Each row comes from the steps of one path. Every step used is in the known rows, and no mark comes twice. Write the path behind each row, first mark first.
In the rows, 128 means zero.
Known rows
s-d-p-a-v-t: [ 96 157 167  99 111 130 106 123 151 107 111  89  84 163 134  90  80 150
 164 166 107 126  88  48]
a-s-d: [131 155  79 121 124 112 118 122 120 145 104 120 127 123 173  97 123 118
 138 167 109 119 127 114]
s-a: [125 148 134 141 117 115 114 130  92 119 106 116  90 108 162 115 118 135
 130 126 151 124 141 134]
d-s-a-v: [108 154 131 122 132 130 134 166 141 122 140 136  76 132 195 149 115 163
 138 132 121 132 133 113]
t-v-a-p-d-s: [180 168  87 114 158 163 158 129 170 138 117 105  82 186 150 121  44  78
 110 125 113 147 103 130]
s-a-p-d-v-t: [127 173 195 111 116 166 138 138 113  95  77 138  51 152 143 107  12 119
 140 174 132 143 123 111]
v-d: [100 130 120 106 154 103 131 117 138 131 137 133 126 142 116 139 123 119
 136 142 128 129 146  90]
p-d-s: [174 188 164 117 142 144 143 121 158 122 147 124 131 154 160 141  85 105
 132 100 104 117 101 143]
v-a: [123 134 100 129 141 145 131 124 119 139 104 119  97 120 108 106 121 153
 117 103 137 118 120 107]
p-a-v-d: [ 94  92 168 101 136 129 136 118 137 127 165 130 106 171 115 168 119 144
 157 142 145 135 108  79]
a-s-d-p: [ 90 158 115 107 120  95 115 117 155 145  86 116 104 144 161  64 109  98
 110 161 112 107 137 103]
s-d-v: [138 169  78 106 136 107 149 136 128 111  89 127 103  85 130 133  82 156
 152 184 128 134 119 108]
p-a: [150 109 163 124 114 139 126 111 118 117 127 102 122 148 132 128 117 103
 150 104 157 116  87 135]
y-a: [166 121 128 137 124 143 155 138  93 137 141 150 121 142 111 110 148 110
 118 126 157 135 121 119]
s-a-p: [109 116 134 137 107 127 136 139 131 124 113 129  56 146 140 113  88 120
 113 152 153 148 149 130]
p-d: [158 164 160 129 120 143 129  96 108 125 139 123 114 142 137 130 105 115
 125 115 126 117 113 142]
p-d-v: [151 160 160 114 127 149 150 114 116 109 116 143 109 119 130 145  74 118
 130 139 132 126 108 150]
t-v-d: [115 130  75 112 157  99 131 110 135 130 129 109 140 129 147 139 126 104
 145 165 123 155 147  90]
y-d-p: [107 132 172  97 140 100 136 128 148 120 106 172 118 180 108 110 135 110
  97 143 139 117 159 107]
y-d-s-a: [145 168 152 100 149  94 143 158 132 118 113 167 108 153 172 132 116 118
 135 128 137 111 150 116]
d-p-a-v-t: [ 82 119 208  93 114 151 113 128 163 107 122 123  96 192 115 103 105 136
 141 136 117 126  94  69]
v-d-s-a-p: [ 97 138 144  97 160  99 150 147 179 134 130 146  60 172 153 130  67 103
 126 150 132 143 156  90]
s-a-p-d: [135 154 170 143  99 146 135 116 114 120 119 117  48 158 149 120  61 101
 110 148 158 131 133 147]
a-v-d-s: [ 83 137 125  93 170 122 143 155 182 140 169 159 118 158 141 175 124 143
 142 150 100 135 136  69]
t-v-a-s: [125 124  41 130 144 141 123 118 108 152  84 119 125 144 173  91 133  94
 120 134 120 137 127 116]
y-a-s-d: [167 146  83 132 119 130 148 135  84 149 116 138 136 137 159  76 137 104
 135 156 140 124 120 109]

Which path is each row?
[130 211 186 117 131 163 118 141 124 105 136 129  85 163 197 134  64 149
 165 133  95 123 111  82] | p-d-s-a-v-t
[106 152 126  87 176 101 140 136 187 131 152 141 134 147 139 150 107 116
 140 120 107 125 134  87] | v-d-s
[123 145 143 117 137 121 148 161 180 125 118 133  67 160 165 121  63 102
 122 132 137 138 137 137] | d-s-a-p
[118 173 103  89 141 131 121 139 128 116  67 137 132 118 171  87  75 129
 171 196  92 130 115  83] | a-s-d-v-t
[112 115 122  88 161 139 154 146 108 140  64 215 112 164 120 121 128 128
 114 158 147 112 141 116] | y-d-v-a-s
[111 101 116 122 147 143 164 145 102 148 175 173 107 169 105 153 162 154
 128 162 145 145 140  66] | y-a-v-d
[ 63 118 125 111 147 122 136 130 134 134 167 154 111 151 121 173 148 163
 134 173 119 137 150  66] | a-v-d
[ 84 118 225  74 129 137 120 139 143 104 122 164 104 229 108 114 123 125
 142 160 134 119 109  59] | y-d-p-a-v-t
[128 156 161 109 110  94 120  97 156 119  97  79  87 133 130  77  82 107
 141 130 137 115  91 106] | s-d-p-a
[109 116 167  84 160 122 145 138 181 132 171 141 107 180 140 172 106 128
 169 125 130 130  97  78] | p-a-v-d-s
[138 165   4 131 143 115 122 111 115 156  73  87 120 116 183  77 113 116
 132 172 115 132 120  95] | t-v-a-s-d
[132 141  45 136 147 130 131 119 115 137  98  98 114 120 144 108 124 125
 122 122 123 144 122 113] | t-v-a
[211 147 149 119 135 174 187 145 151 138 169 155  96 216 129 128  75  67
 102 125 139 142 102 136] | y-a-p-d-s
[142 109 115 141 120 163 165 154  96 144 162 169 110 159 118 135 166 152
 125 155 144 144 126 102] | y-a-v
[ 97  98 202  98 108 123 111 103 163 131  93 133 101 189 151  72 119  66
 123 102 137 105  98 138] | d-p-a-s
[140 154 135 110 138 162 145 109 109 141  75 157  91 144 139 108  84 115
 110 121 124 112 104 133] | p-d-v-a-s
[ 89 101 144  89 141  91 117  86 167 134  89 111 118 197 171  87 114  35
 138 144 136 129 113 101] | t-v-d-p-a-s
[111 112 196 103 107 120 124 103 161 117 101 111  90 157 129  92 105  90
 125 102 150 125  89 127] | d-p-a
[107 164  35 113 140  94 118 106 140 148  46  91  93 135 176  41 106  94
  97 158 113 128 134  88] | t-v-a-s-d-p
[119 148 142  97 146 151 127 152 138 104  83 146 127 126 127 113  85 144
 155 155 105 145 114  95] | d-v-t
[143 138 131  90 120 120 141 114 126 119  80 126 114 123 169 106  82 106
 170 165 147 116  79 128] | p-a-s-d-v
[136 169 136 122 134 113 133 142 145 115 114 122  91 115 183 120  99 126
 138 102 133 131 132 131] | d-s-a
[ 93 133 136 115 125 166 113 152 126 121 137 142 132 156 132 134 125 176
 156 171  99 139 128  69] | a-v-t
[151 135 133 110 110 120 119 101 123 140 103 106 131 145 174  95  99  90
 166 148 142 110  85 121] | p-a-s-d
[107 161 131  99 160  89 133 134 155 126 128 134  96 124 173 124  96 116
 140 116 127 120 139  91] | v-d-s-a
[120 126 115 104 169 131 175 168 152 151 183 185 110 180 127 163 149 141
 139 142 130 142 130  56] | y-a-v-d-s
[105 145  88  99 169  92 143 148 176 125 120 119  76 160 191 131  63  75
 136 170 131 166 154  95] | t-v-d-s-a-p
